Known rows, with every step that occurs
a -> e -> t: [ 2.45 -0.40 -0.41 -0.36  1.82  0.46  2.96  1.06  2.82  3.40  1.49 -1.06
  0.34 -2.75  1.04  0.79  0.05 -1.14]
t -> e -> u: [ 1.31 -0.97 -1.04 -0.67 -0.74 -0.86  3.63 -0.22  0.50  6.16 -0.07 -0.58
  1.59 -1.46  0.57  1.48 -0.38 -3.31]
p -> a: [ 5.08  0.18 -1.90  0.18  1.50 -1.51  3.39  1.03  1.73  2.63  2.52  2.02
  1.02 -2.05  0.68  1.81 -0.26 -1.70]
n -> g -> p -> t -> e: [ 2.43 -0.59 -1.49 -3.36 -0.10  1.71  0.51  1.65  2.92  1.77  1.62 -0.13
  1.83 -2.25  1.44  1.73 -1.61 -1.74]
e -> u -> p: [ 2.25  2.56 -4.16  1.48 -0.13 -2.53  3.56  1.27 -0.17  5.38 -0.25 -2.38
  3.08 -1.96  0.65  0.53  0.30 -0.27]
g -> p -> t -> e: [ 1.07 -0.40 -0.77 -3.51 -0.46  0.90  0.43  2.31  2.09  2.11  1.53 -0.57
  1.63 -2.67  1.17  1.14 -2.01 -1.20]
e -> t -> p -> g: [ 4.33  1.11 -3.92 -1.26  1.98 -1.03  1.42  0.82  3.91  1.10  1.88  0.84
  0.56 -3.90  0.99  0.66 -0.68 -1.41]
t -> p -> a -> e: [ 2.11  1.12  0.43 -2.52  1.81 -2.89  2.04 -0.39  1.78  2.18  1.05  0.94
  1.25 -2.08  1.04  1.05 -0.62 -0.95]
u -> e -> t -> p: [ 2.13  0.72 -0.57 -2.81  2.91  0.49  1.45  0.77  3.05  2.80  0.95 -2.30
 -0.77 -2.22  0.42  0.23 -0.73 -1.81]
g -> p -> a: [ 3.73  1.74 -2.84 -1.70  0.55 -2.62  2.90  1.75  1.19  2.79  1.51  0.61
  2.07 -1.25  1.10  1.23 -2.57  0.32]
e -> u: [ 2.82  0.87 -3.61  1.28 -0.28 -1.63  4.00  0.79  0.59  4.92  1.32 -0.18
  1.87 -2.51  0.61  1.45 -0.33 -1.72]
u -> e: [ 3.32 -0.34  0.29 -1.40  1.05  0.77  3.07  0.23  0.81  2.95  1.93 -1.74
  0.39 -1.24  1.21  1.81  0.04 -3.00]
t -> p -> a -> e -> u: [ 0.43  1.97 -0.08 -1.61  0.18 -4.15  2.46 -0.28  0.61  4.71 -0.35  0.13
  2.87 -2.22  0.72  0.65 -0.84 -0.12]
g -> p: [ 3.28  1.69 -3.94 -1.37  0.36 -1.39  3.05  1.39  1.38  2.53  1.74 -0.65
  1.24 -1.50  1.25  1.47 -2.47 -0.69]
g -> p -> t: [ 2.65  1.46 -3.28 -1.46  0.12  0.28  0.75  3.44  2.09  0.90  2.87 -0.28
  2.00 -3.57  1.29  1.10 -1.85  0.40]
p -> t -> e -> u: [ 0.62 -1.17 -0.47 -0.90 -1.14  0.74  1.36  1.86  1.30  4.58  1.23 -0.23
  2.31 -3.63  0.43  1.14  0.36 -2.36]

Rows
[ 1.64  0.60 -1.61 -0.75 -1.95 -1.86  2.71  0.15 -0.47  5.41 -1.10 -2.14
  4.19 -1.60  1.72  1.13  0.37 -2.02] | t -> e -> u -> p -> g
[ 2.51  1.58  0.48 -0.59  0.95 -2.26  2.77  0.76  0.23  3.44  0.20 -1.47
  2.84 -1.34  1.43  0.81  0.68  0.29] | u -> p -> a -> e
[ 3.53  1.20 -3.97 -1.06  3.20 -0.81  2.10  1.02  3.89  2.29  1.57  0.14
 -1.00 -3.33  0.03  0.22 -0.93 -1.39] | e -> t -> p
[ 4.07  1.38 -2.60 -1.54  2.34 -2.80  2.28  0.27  2.32  1.74  1.84  2.14
  0.57 -2.40  0.35  1.21 -0.88 -1.51] | t -> p -> a
[ 3.67  1.14 -2.99 -1.38  3.39 -1.95  1.89  1.46  3.95  2.52  1.59  1.34
 -0.07 -2.97 -0.13  0.14 -1.11 -0.52] | e -> t -> p -> a
[ 1.83 -0.31 -0.52 -1.55  0.84  1.12  0.64  2.16  1.53  2.41  1.05 -1.57
  1.58 -3.08  0.83  0.64  1.07 -1.69] | u -> p -> t -> e
[ 1.07  0.67 -0.70 -0.81 -0.60 -2.80  2.91  0.78 -0.36  6.82 -1.58 -1.54
  3.55 -0.84  0.60  0.44 -0.05 -0.96] | t -> e -> u -> p -> a
[ 3.13  0.69 -0.47 -3.00  1.76  0.21  0.75  0.56  3.00  1.58  1.22 -1.58
  0.81 -2.85  1.35  0.66 -0.57 -1.81] | u -> e -> t -> p -> g
[ 0.55  0.29 -1.94 -2.39 -1.74  0.55  0.81  1.81  1.79  4.27  0.36 -1.18
  3.56 -2.29  1.35  1.25 -1.82 -0.90] | n -> g -> p -> t -> e -> u
[ 2.36  0.58  0.45 -3.15  3.13 -0.72  1.19  1.13  2.96  3.02  0.80 -1.08
  0.35 -2.00  0.17  0.04 -0.91 -0.92] | u -> e -> t -> p -> a
[ 2.57  2.61 -3.21  0.95 -0.02 -3.49  3.27  1.64 -0.30  5.60 -0.43 -1.14
  3.85 -1.75  0.60  0.30  0.13  0.65] | e -> u -> p -> a
[ 1.50  0.82 -0.99 -2.08  2.60 -0.94  1.81  0.36  3.47  2.56  0.84 -0.92
 -0.12 -3.03  0.63  0.15 -0.57 -0.93] | a -> e -> t -> p
[ 2.76 -0.33  0.74 -0.72  1.90 -0.63  2.76  1.39  2.72  3.68  1.43  0.19
  1.35 -2.41  0.85  0.46 -0.15 -0.18] | p -> a -> e -> t
[ 1.56  2.34 -3.55  1.35 -0.29 -0.81  1.23  3.30  0.66  3.86  0.93 -1.93
  3.67 -4.26  0.56  0.09  1.13  0.81] | e -> u -> p -> t
[ 0.36  2.39 -1.07  0.55 -0.60 -2.54  3.28  0.61 -0.78  5.66 -0.98 -3.53
  3.69 -1.83  1.35  0.52  0.62  0.28] | a -> e -> u -> p
[-0.03  2.28 -0.49 -1.84 -1.68 -3.70  2.94  1.20 -0.39  5.69 -0.59 -1.30
  4.50 -1.03  1.51  0.79 -2.57  1.73] | g -> p -> a -> e -> u
[ 0.68  0.70 -1.63 -0.46 -0.73 -1.76  3.13  0.39 -0.37  6.61 -1.63 -2.78
  2.73 -1.13  0.70  0.61  0.17 -1.86] | t -> e -> u -> p
